What can hang from each mark
k596: k532
k265: k715 k834
k715: k265 k795 k891
k532: k265
k834: k265 k795 k891
k891: k715 k834

Each row was made from one small tree. Brackets hold a mark, then the marks that hang from it, in the order of their numbers. Every link used is in the known rows. Write each row's tree.
Known rows
{k834 k795 {k891 k715}}: -.07; .47; -.31; .12; .01; .71; -.10; .18; .09; -.42; .09; -.14; -.46; -.21; -.07; .21; -.26
{k891 {k715 k265} k834}: -.15; .39; -.26; .17; .01; .55; -.48; .15; -.18; -.37; -.14; .22; -.37; -.25; -.15; .02; -.16
{k891 k834}: -.05; .39; -.19; .11; .04; .52; -.41; .10; .01; -.42; -.22; -.06; -.43; -.01; -.14; .09; -.10
{k834 k795}: .00; .36; -.15; -.05; .07; .54; -.25; .20; .26; -.39; -.05; -.22; -.44; -.12; -.06; .26; -.20
{k265 k715 k834}: .33; .17; -.23; .20; .01; .60; -.28; .12; .01; -.57; -.35; -.17; -.66; .28; .13; .27; -.24
{k532 {k265 k715 {k834 k795}}}: .15; .17; -.41; .20; .12; .46; -.23; .02; .09; -.73; -.11; -.19; -.63; .17; .02; .40; -.28
{k834 k265 k795 k891}: .06; .54; -.27; .08; .03; .71; -.01; .21; .10; -.40; .21; -.40; -.45; -.31; -.05; .40; -.26
{k596 {k532 k265}}: -.29; .19; -.40; -.12; .16; .32; -.25; .04; .20; -.52; -.01; -.23; -.55; .21; -.07; .22; -.36
{k891 {k715 {k265 {k834 k795}}}}: -.05; .31; -.23; .05; -.01; .56; -.32; .20; -.04; -.34; -.11; .08; -.46; -.16; -.02; .18; -.29
{k596 {k532 {k265 {k715 k891}}}}: -.19; .15; -.43; -.01; .19; .34; -.24; .02; .15; -.61; -.05; -.27; -.55; .20; .00; .26; -.39
{k596 {k532 {k265 k834}}}: -.19; .16; -.42; -.06; .14; .36; -.25; .04; .15; -.56; -.01; -.20; -.63; .25; -.02; .25; -.37
{k596 {k532 {k265 k715}}}: -.19; .14; -.45; -.05; .18; .35; -.26; .02; .17; -.60; -.05; -.23; -.58; .26; -.03; .23; -.36
{k891 {k834 {k265 k715} k795}}: .14; .37; -.26; .21; .08; .64; -.41; .18; -.01; -.57; -.03; -.11; -.46; -.28; -.11; .22; -.10
{k891 k715 {k834 k265 k795}}: -.08; .35; -.35; .22; .00; .70; -.45; .24; -.10; -.57; .05; .17; -.43; -.47; -.20; .08; -.13
{k532 k265}: -.19; .28; -.34; .01; .12; .34; -.20; .00; .16; -.53; -.15; -.22; -.47; .18; -.11; .30; -.28
{k715 k795}: -.01; .46; -.12; -.12; .15; .33; -.29; .09; .14; -.24; -.15; -.22; -.37; -.02; .03; .14; -.22

Write each row's tree
.19; .40; -.21; .15; -.01; .67; -.12; .15; .07; -.43; -.03; -.24; -.61; .03; .06; .33; -.26
{k265 {k834 k795 k891}}
-.03; .49; -.36; .14; -.01; .78; -.05; .24; .01; -.46; .23; -.21; -.45; -.41; -.08; .31; -.29
{k834 k265 k795 {k891 k715}}
-.19; .19; -.49; .01; .12; .46; -.21; .06; .11; -.59; .12; -.15; -.64; .12; -.03; .25; -.39
{k596 {k532 {k265 {k834 k795 {k891 k715}}}}}
.10; .16; -.40; .20; .10; .43; -.22; -.01; .05; -.70; -.21; -.18; -.63; .29; .02; .36; -.30
{k532 {k265 k715 k834}}
.05; .60; -.01; -.05; .20; .21; -.24; .05; -.03; -.07; -.07; -.32; -.21; -.32; .17; .31; -.36
{k715 k265 k795 k891}
.15; .24; -.37; .23; .17; .35; -.22; -.05; .00; -.65; -.14; -.23; -.56; .13; .11; .38; -.34
{k532 {k265 {k715 k795 k891} k834}}
.19; .58; -.10; -.01; .13; .35; -.22; .06; -.07; -.10; -.02; -.23; -.42; -.10; .17; .30; -.32
{k715 {k265 {k834 k891}} k795}
.15; .47; -.13; .05; .03; .52; -.17; .14; .00; -.22; -.03; -.23; -.48; -.07; .08; .38; -.31
{k715 {k265 {k834 k795 k891}}}
.40; .21; -.21; .29; .06; .63; -.24; .14; .02; -.62; -.19; -.24; -.61; -.01; .18; .38; -.29
{k265 {k715 k891} {k834 k795}}
-.11; .34; -.31; .20; .02; .65; -.48; .20; -.04; -.54; -.04; .21; -.44; -.33; -.19; .01; -.11
{k891 k715 {k834 k795}}
-.05; .15; -.45; -.01; .20; .34; -.29; .01; .12; -.61; -.01; -.20; -.64; .24; .05; .25; -.37
{k596 {k532 {k265 {k715 k795} k834}}}
.20; .33; -.23; .13; .09; .63; -.20; .23; .11; -.55; .03; -.35; -.44; -.35; .02; .42; -.26
{k834 {k265 {k715 k891}} k795}
.10; .39; -.26; .16; -.03; .62; -.16; .11; -.06; -.39; -.11; -.11; -.59; .08; .07; .20; -.29
{k265 {k834 {k891 {k715 k795}}}}
.18; .35; -.17; .12; .17; .41; -.26; .05; .05; -.44; -.26; -.30; -.40; -.01; .14; .23; -.28
{k265 {k715 k795 k891}}
.20; .37; -.19; .21; .17; .43; -.34; .04; -.03; -.48; -.24; -.22; -.40; -.07; .11; .19; -.22
{k265 {k715 k795 {k891 k834}}}
.08; .35; -.27; .18; -.07; .67; -.14; .12; -.05; -.42; -.16; -.11; -.61; .13; .04; .21; -.29
{k265 {k834 {k891 k715}}}
-.05; .17; -.48; .05; .16; .45; -.20; .03; .13; -.64; .06; -.24; -.67; .21; .03; .30; -.38
{k596 {k532 {k265 k715 {k834 k795 k891}}}}
.14; .22; -.40; .17; .16; .36; -.25; -.03; .04; -.65; -.16; -.18; -.60; .21; .07; .34; -.30
{k532 {k265 {k715 k795} k834}}
-.13; .42; -.20; -.05; .08; .40; -.35; .14; -.03; -.22; -.10; .05; -.34; -.22; -.01; .09; -.29
{k891 {k715 k265 k795}}
